Every row comes from one small tree of marks. The marks that hang from a mark follow it in brackets, in the order of their numbers. Every link used is in the known rows. Which tree was each row made from?
In the rows, zero is written as 128.
Known rows
Z_181{Z_673{Z_107 Z_731{Z_949{Z_71 Z_445}}}}: [147 147 102  66  54 140 137 164 110 140 102 169 143 106 114  74 172 141
 165 135 166 115 102]
Z_71{Z_949{Z_445{Z_673{Z_107 Z_181 Z_731}}}}: [145 166 106  70  60 157 139 162 164 132  97 183 128 107 132  89 155 129
 157 132 147 132 127]
Z_71{Z_949{Z_445{Z_731{Z_673}}}}: [149 154  85  80  76 121 156 128 161 126 131 190 122 113 110  79 146 112
 147 141 160 136 102]
Z_731{Z_107{Z_445{Z_71}} Z_673{Z_181} Z_949}: [107 174  78 129  53 102 146 118 108 126 109 155 118  85 142  93 164 143
 129 146 135 153 125]
Z_673{Z_731{Z_71 Z_107{Z_445}}}: [124 156 104  69  93 102 124 119 136 149 113 189 112 117 116 115 144 121
 139 135 125 124  93]
Z_673{Z_107 Z_731{Z_71{Z_949}}}: [155 139  95  84  58 145 133 163 138 124 104 182 113 133 141  82 145 129
 152 137 126 113 105]
Z_181{Z_673{Z_731{Z_71 Z_107 Z_949}}}: [122 134  62 102  59 119 129 143 112 143 109 164 146 132 120  54 163 149
 169 139 151 113 104]
Z_181{Z_673{Z_71{Z_949} Z_731}}: [143 131  93  70  72 135 140 149 114 137  80 171 162 122 113  57 145 169
 165 145 172 120  94]
Z_731{Z_107}: [141 169 119 108 113  99  91 128 156 140 111 200 108 114 111 109 126 126
 180 131 137 136 128]
Z_181{Z_673{Z_71 Z_107{Z_445} Z_731}}: [130 155 133  45  75 128 111 143  89 154  57 172 152 106  96 101 162 160
 153 139 158 124 107]
Z_673{Z_71{Z_949} Z_181 Z_731}: [135 129  90  71  56 142 159 161 134 127  72 172 137 106 131  77 123 163
 141 154 151 133 100]
Z_949{Z_71 Z_445{Z_673}}: [170 159 122  74 123 120 135 125 157 140 150 202 140 109  98  87 139 114
 168 127 154 140  98]
Z_731{Z_71{Z_949} Z_107 Z_673{Z_181}}: [116 152  75 144  43  98 118 142 110 120 128 152 140 124 154  54 161 147
 147 151 126 129 147]
Z_181{Z_673{Z_107{Z_445} Z_731{Z_71 Z_949}}}: [136 152  89  83  56 153 143 139  98 142  89 159 147 114 123  83 175 154
 150 138 139 122  99]
Z_445{Z_71 Z_731{Z_107 Z_673 Z_949}}: [120 131  53 109  48  78 145 126 128 118 125 174  91 125 108  73 150  97
 138 140 156 126  90]
Z_445{Z_731{Z_71{Z_949} Z_107}}: [135 138  73 102  58 107 134 132 161 119 140 176 100 141 115  84 147 105
 145 135 128 102  99]
Z_107{Z_445}: [160 181 132  88 135 134 137  97 154 141 103 202 123  91 105 128 122 137
 157 137 131 158  98]
Z_673{Z_71 Z_107}: [150 156 128  86  94 126  97 155 128 135  88 194 124 119 111  95 128 146
 170 135 136 138 128]
Z_107{Z_445{Z_71 Z_673 Z_731}}: [151 150 107  66 106 118 157  89 157 131 109 197 107 115  75 115 135  96
 133 128 142 141  65]
Z_673{Z_181 Z_731{Z_71 Z_107 Z_949}}: [111 133  55 107  40 125 147 154 132 132 103 166 119 117 139  74 143 141
 145 148 127 126 112]
Z_949{Z_71 Z_445{Z_673{Z_181 Z_731}}}: [150 141 115  51  88 121 149 142 144 142 117 192 143  99  99  87 141 118
 151 139 160 135  93]
Z_949{Z_71 Z_445{Z_731}}: [160 139 113  54  93 107 152 125 161 130 143 202 113 110  78  97 135  95
 147 136 153 123  76]
Z_107{Z_445{Z_731{Z_71{Z_949}}}}: [153 153  91  83  85 140 173 101 157 123 128 179 114 115 109 108 142 118
 126 139 122 127  74]
Z_71{Z_949{Z_445{Z_731}}}: [156 156  91  75  82 141 161 128 188 124 132 198 109 115 105  89 137 112
 152 133 147 129  96]
Z_673{Z_71{Z_949} Z_107}: [157 162 117  97  75 146 117 163 138 122 100 178 123 118 138  88 138 153
 164 134 135 127 129]

Which tree is each row?
[122 148  82  70  85  97 117 122 168 147 149 198 118 143  81  82 157  86
 152 122 139 120 110] | Z_949{Z_445{Z_673 Z_731{Z_71 Z_107}}}
[138 146  72  75  55 150 147 162 144 139 119 189 114 125 132  74 155 123
 148 131 129 128 106] | Z_673{Z_107 Z_731{Z_71 Z_949{Z_445}}}
[147 153  54 115  89 154 166 127 166 132 158 193 132 127 127  53 141 139
 157 131 120 149 105] | Z_731{Z_71 Z_949{Z_445}}
[125 177  90 123  77  99 126 113 116 132 146 158 133 114 151  88 171 137
 134 139 124 131 124] | Z_731{Z_71{Z_949} Z_107{Z_445} Z_673}
[141 140  80  93  63 102 137 127 169 114 130 180  89 139 104  85 150  87
 147 121 148 108  89] | Z_445{Z_71{Z_949} Z_673 Z_731{Z_107}}
[155 158 122  86 107 128  95 150 131 142  93 193 139 124 107  90 133 136
 178 129 149 141 130] | Z_445{Z_673{Z_71 Z_107}}
[153 163 125  60  67 144 147 138 141 124  85 186  90 103 131 121 151 122
 130 130 129 125  85] | Z_673{Z_107{Z_445{Z_71{Z_949}}} Z_731}
[126 153  84  86  37 164 162 151 118 131  81 160 121  97 143 104 157 146
 124 148 113 135 107] | Z_673{Z_107{Z_445} Z_181 Z_731{Z_71 Z_949}}
[157 127  96  71 105 115 139 125 151 133  98 210 116 132  97  78 121 110
 160 130 155 141  74] | Z_445{Z_71 Z_673{Z_731}}
[126 148 117 103  63 106  98 158  84 134  70 171 150 106 121  76 140 158
 155 156 149 150 150] | Z_731{Z_673{Z_71 Z_107 Z_181}}
[136 194  95 113 103 129 138 116 155 140 122 177 107  87 134 128 147 137
 156 130 131 144 115] | Z_731{Z_107{Z_445} Z_949}
[128 178  72 124  86 130 144 114 145 136 147 168 116 110 141 100 157 138
 143 130 109 135 111] | Z_731{Z_71 Z_107{Z_445} Z_949}
[151 154  90  82  79 142 187 113 141 128 112 161 130  82 103 120 145 117
 128 144 150 137  74] | Z_107{Z_445{Z_673{Z_181} Z_731{Z_949{Z_71}}}}
[164 182 112  92  92 156 127 147 176 130 128 192 126 114 130  88 153 124
 172 121 141 137 132] | Z_71{Z_949{Z_445{Z_673{Z_107}}}}
[156 156  81 108  87 149 153 128 172 124 156 193 131 133 131  56 143 138
 155 131 117 136 109] | Z_731{Z_71{Z_949{Z_445}}}
[113 144  91  70  66  66 120 118 144 134 132 200  96 129  81  78 156  87
 137 131 152 130 103] | Z_949{Z_445{Z_71 Z_731{Z_107 Z_673}}}
[118 152  74  90  65 124 139 126 109 148 107 158 146 116 120  79 173 151
 151 137 145 118  97] | Z_181{Z_673{Z_731{Z_71 Z_107{Z_445} Z_949}}}
[121 171  91 109  53 136 144 148  84 134  80 149 149  81 143  92 158 168
 134 155 144 158 138] | Z_731{Z_673{Z_71 Z_107{Z_445} Z_181} Z_949}
[113 141  70  83  63 121 135 161 129 146  84 166 139 108 125  83 141 144
 155 141 161 134 116] | Z_445{Z_673{Z_71 Z_181 Z_731{Z_107 Z_949}}}
[129 135  77 101  46  76 136 128 136 110 126 174  91 131 114  75 153  96
 135 138 153 114  94] | Z_445{Z_71{Z_949} Z_731{Z_107 Z_673}}
[153 159  66 103  98 148 164 123 175 130 141 200 122 119 114  61 141 123
 163 121 143 156  97] | Z_731{Z_949{Z_445{Z_71 Z_673}}}
[155 163 136  79  80 130 119 152 139 133 122 184 138 101 107  93 154 122
 161 132 141 135 128] | Z_949{Z_71 Z_445{Z_673{Z_107 Z_181}}}
